What can hang from each mark:
J: R
T: P S
P: M T
G: H L Q V
V: M
Q: G M N
N: Q
S: T
M: V
L: G
R: H J
H: G R

Every row comes from one small tree of marks. The marks that hang from a mark follow it in brackets, in alphabetical order. Every link used is in the known rows. Which tree was each row made from?
(in the rows, 128 means zero)
Known rows:
G{H{R} L Q V{M}}: [ 74  59 177 114 121 152  96 110  74  62 230 141 118 161 140 136 122 143
 109 135 149 102 126 138 131 140 102 139 122 137 175 131 142]
G{L}: [ 81 103 120 146 138 145 131 137  98  95 238 123 117 156 131 158 133 138
 113 152 101 108 122 136 117 132  80 169 122 136 182 120 119]
Q{G N}: [ 59  98 123 143 112 142 125 147 124  99 174 118 135 158 135 164 117 122
 120 167 105 100 137 118 118 142  82 159 128 153 150  95  91]
J{R{H{G{V{M}}}}}: [103  69 170 106  96 143 111 116 125 104 197 129 126 151 129 141 106 136
 120 171 136 106 127 133 120 136 109 127 136 145  83 132 143]
T{P S}: [ 89  93 117 161 125 160 150 127 105  97 247 118 132 176 109 157 104 146
 134 157 117 114 153 115 119 130  78 166 141 143 161 123 104]
N{Q{M}}: [ 80 141 136 153 114 155 143 123  94 105 199 116 119 161 131 150 130 143
 122 140 113 115 112 103 125 138 101 137 169 141 183 120 111]
P{M{V} T}: [ 80 110 138 173 117 144 150 129 115  99 211 127 108 125 130 161 143 107
 130 149  89  78 138 107 118 132  78 140 105 173 183 137 104]
L{G}: [110 129 123 134 127 137 126 138 112 102 220 118 129 162 121 157 124 147
 117 179  88  95 125 133 112 132  92 181 144 146 187 110  95]
H{G{L Q V{M}} R}: [ 49  52 169 112 115 152 134 111  84  85 252 137 122 178 128 139 131 113
  99 154 138  77 120 165 122 143 108 103 140 138 179 115 134]
P{T}: [100 126 117 168 126 133 147 144 114  96 215 122 127 144 129 163 140 143
 124 162  96  98 132 101 113 132  85 169 122 150 161 126  95]
G{H L V{M}}: [ 91  83 153 133 139 156  82 117 105  78 213 140 111 158 134 145 120 125
 120 153 122 105 131 132 138 133  86 146 113 147 177 128 142]
Q{G{V} M N}: [ 48  78 145 149  98 161 121 127 121  96 160 127 118 168 129 158  99  93
 131 161 103  79 143 120 129 141  78 114 125 150 144  94  98]
P{M T}: [ 96 126 125 182 134 138 153 136 121  96 194 123 120 128 125 166 149 115
 121 161  96  83 125  92 121 135  84 145 133 169 189 125  99]
G{H V}: [ 93  99 141 128 119 146  86 129 101  81 208 135 130 158 152 150 115 159
 134 153  99 112 146 123 129 127  89 193 104 141 128 131 122]
H{G R{J}}: [ 82 127 136  82 100 130 164 129 111  86 217 116 142 153 127 158 127 144
 103 152  95  83 105 144 101 131 109 156 133 127  64 115 104]
P{M{V} T{S}}: [ 80  98 133 190 117 148 161 122 114  90 225 123 116 140 118 158 127  93
 139 153 101  84 141  93 127 133  78 140 108 173 176 146 100]
Q{N}: [ 82 122 122 145 111 145 127 150 111  97 188 118 137 155 147 162 125 147
 122 148 105 108 145 118 113 137  76 166 126 150 142 121 101]
J{R{H{G}}}: [109 100 148 105 100 129 136 132 122 108 206 120 142 142 134 151 116 154
 117 172 128 124 118 125 114 134 110 167 132 128  81 122 128]
R{H{G{V{M}}} J}: [ 84  81 155  92 100 150  95 102 133  80 186 127 118 147 132 150 120 119
 114 173 113  97 119 127 126 132 118 129 138 150  44 120 144]
H{G{Q{N}} R{J}}: [ 48 108 149  83  82 136 147 131 104  71 199 121 150 159 150 152 132 133
 100 147 124  85 117 140 102 141 116 134 139 132  77 104 107]
R{H{G} J}: [ 94 111 132  92 104 136 120 118 132  83 196 117 135 138 137 159 130 138
 111 175 102 114 109 119 118 129 117 171 134 132  42 109 129]
P{M}: [ 90 116 124 159 132 145 135 133 110 102 199 120 121 136 133 161 138 131
 121 148  98  91 126 110 121 135  86 157 145 162 185 124 110]
J{R{H}}: [118 105 146 121 102 131 124 135 108 101 198 117 126 135 136 149 112 180
 125 152 126 133 125 110 109 130  99 185 127 133  84 140 127]
R{J}: [ 88 128 122 118 114 137 124 130 115  86 205 117 119 147 135 159 130 154
 115 144  88  99 116 120 105 128  95 170 135 142  92 125 115]
Q{G{H L} M{V} N}: [ 51  87 161 137 113 162 115 121 123  78 175 134 115 149 131 156 103  80
 127 151 120  98 131 127 139 140  76 124  95 139 164  92 117]
S{T{P{M}}}: [ 72 103 111 179 124 158 153 128 126 104 213 120 107 137 118 161 142 134
 129 164  92  92 150 111 119 137  82 109 142 159 208 120 104]
Q{G M N}: [ 68 107 133 158 112 153 142 133 127 100 156 118 128 156 121 165 107 103
 123 159 111  88 131 104 124 144  81 119 144 149 160  88  90]
R{H}: [113 107 127 133 113 140 111 131 109  90 204 116 127 138 141 158 123 170
 125 160 110 132 131 104 124 130  98 193 125 140 106 129 121]
T{P{M} S}: [ 84  93 124 177 131 165 156 118 111  97 226 119 126 159 107 159 112 116
 132 155 117 100 147 107 127 132  77 144 153 163 190 119 105]
H{G{L V{M}} R{J}}: [ 57  79 161  81 110 148 141 109 111  77 223 130 114 165 118 145 122 103
  94 155 109  66 104 168 114 134 104 102 124 136  91 118 131]
L{G{H{R{J}} V{M}}}: [112 117 172  74 103 139  97 107 115  62 182 130 122 155 119 141 104 139
 109 159 104  77 114 140 117 129 111 149 126 146  94 126 115]

Which tree is each row?
[ 47  66 170 103  98 152  95 128  76  56 215 141 132 168 162 139 117 138
 112 138 141 110 143 147 128 138  94 160  89 127 148 121 125]  G{H{R} L Q{N} V}
[ 65  77 138 167 114 170 152 113 109 100 243 123 114 157 112 154 105 112
 141 143 110  95 159 121 124 130  70 141 126 165 177 133 113]  T{P{M{V}} S}
[113 117 153 140 127 147 105 112 105  76 200 130 132 158 125 149 122 137
 123 167 123  99 119 107 131 140 110 155 164 136 207  96 112]  L{G{H Q{M}}}
[ 84  91 163 145 109 155 105 110  92  77 216 134 119 147 144 147 120 149
 140 128 125 107 137 108 128 137  97 151 129 138 159 129 133]  G{H Q{M{V}}}
[ 32  66 149 150 112 166 123 123 117  89 179 132 105 171 123 157 103  69
 119 164 110  80 133 136 133 141  74 101 114 142 172  88 108]  Q{G{L V} M N}
[ 95 115 119 197 137 142 165 128 118  88 209 118 128 141 113 163 133  97
 130 165 108  88 130  77 130 136  86 145 136 169 190 132  93]  P{M T{S}}
[ 37  95 166 132 115 159 117 107  98  87 205 132 108 156 127 144 116  96
 120 149 122 120 106 123 143 140 100 131 120 133 203  96 127]  N{Q{G{H L} M{V}}}
[ 54 120 138 149 114 150 143 119 105 108 184 115 120 163 118 153 122 119
 118 157 113 108 104 101 128 144 104 127 170 143 195  93 103]  N{Q{G M}}
[ 63  85 143 150 112 167 141 118 110 109 227 128 107 143 124 157 122 129
 132 140  98  92 155 136 116 127  71 138 121 165 184 127 118]  T{P{M{V}}}
[ 67  74 146 131 134 157 122 120 115 102 235 136 117 172 122 150 128  94
 109 173 111  80 126 159 128 137  91 111 134 148 179 113 133]  H{G{L V{M}}}
[ 75 113 145 152  95 161 139 131 111  98 188 123 116 152 138 157 110 125
 139 130 104  89 151 121 116 135  70 125 115 150 140 129 106]  Q{M{V} N}
[ 69  79 158 134 103 157  87 122 107  86 191 132 121 179 138 143 120 118
 116 172 124  81 147 136 120 145  96 120 155 167 201 110 114]  L{G{Q{N} V{M}}}
[ 67  87 169  79  88 138  92 112  82  48 209 134 127 155 154 139 118 170
 117 129 118 103 126 130 114 130 117 177 110 127  69 133 128]  G{H{R{J}} Q V}
[107 135 146  85 106 129 124 127 104  62 192 121 138 137 139 152 117 174
 114 133 104 107 110 118 110 127 105 187 113 127  61 131 112]  G{H{R{J}}}
[ 35  88 164 131 119 162  99 104  97  81 195 137 110 171 127 142 112  91
 118 162 122 115 108 123 152 140 104 128 129 132 197  91 127]  N{Q{G{H L V} M}}
[ 82  86 169 124 108 154  62 118 111  70 175 139 131 170 145 141 116 124
 120 171 136  95 149 127 133 144 102 139 145 164 190 109 121]  L{G{H Q{N} V{M}}}
[ 48  72 158 137 118 164  99 118 122  74 165 139 117 164 132 155 100  75
 124 164 119  95 133 126 146 140  81 121 102 137 163  84 114]  Q{G{H L V} M N}
[ 51  64 159 129 126 157  80 122 125  77 167 139 119 161 134 151 108  87
 116 169 131  99 137 131 142 144  84 124 109 155 173  95 124]  Q{G{H L V{M}} N}
[ 69  79 156 131 111 152  77 126 128  82 146 134 132 158 139 152 104 112
 126 167 126  98 146 113 138 143  87 137 121 164 144 103 113]  Q{G{H V{M}} N}
[ 54  91 127 171 106 162 151 121 120 106 228 125  97 137 121 156 136 130
 138 152  83  88 162 126 117 134  76 106 114 163 194 133 111]  S{T{P{M{V}}}}
[ 65  84 155 107 113 155 122  95 117  67 215 126 114 144 129 152 134  97
 102 165 133 104  91 121 131 139 128 114 155 120 102  91 149]  R{H{G{L Q{M}}} J}
[ 60 100 146  84  96 131 150 122  97  76 228 120 141 158 137 150 137 149
  99 147 115  86 105 142 101 138 123 145 146 127  85 110 117]  H{G{Q} R{J}}
[ 46  87 150  82 110 137 150 117  93  70 252 124 130 161 132 148 140 123
  89 151 120  87  95 158 107 137 118 134 135 118 113 103 126]  H{G{L Q} R{J}}
[ 98 124 157 140 114 154 102 121 114  73 169 130 139 158 136 151 118 120
 122 166 132 101 131 106 131 144 104 142 157 142 199  93 104]  L{G{H Q{M N}}}
[ 41  72 158  77  83 140 131 114  89  72 235 130 131 171 144 143 127 140
 106 148 107  76 121 155 105 134 121 140 129 128  72 115 122]  H{G{Q V} R{J}}
[ 52  71 146 143 107 155 100 131 124  97 162 127 122 166 129 154 107 104
 121 165 115  83 146 125 125 144  81 115 131 169 149 104 106]  Q{G{V{M}} N}
[ 50  75 147 150 122 158 143 116 110 100 222 127  97 156 110 156 110  91
 124 151  99  83 117 138 126 138  78 116 113 139 187 101 116]  Q{G{L} M{V}}
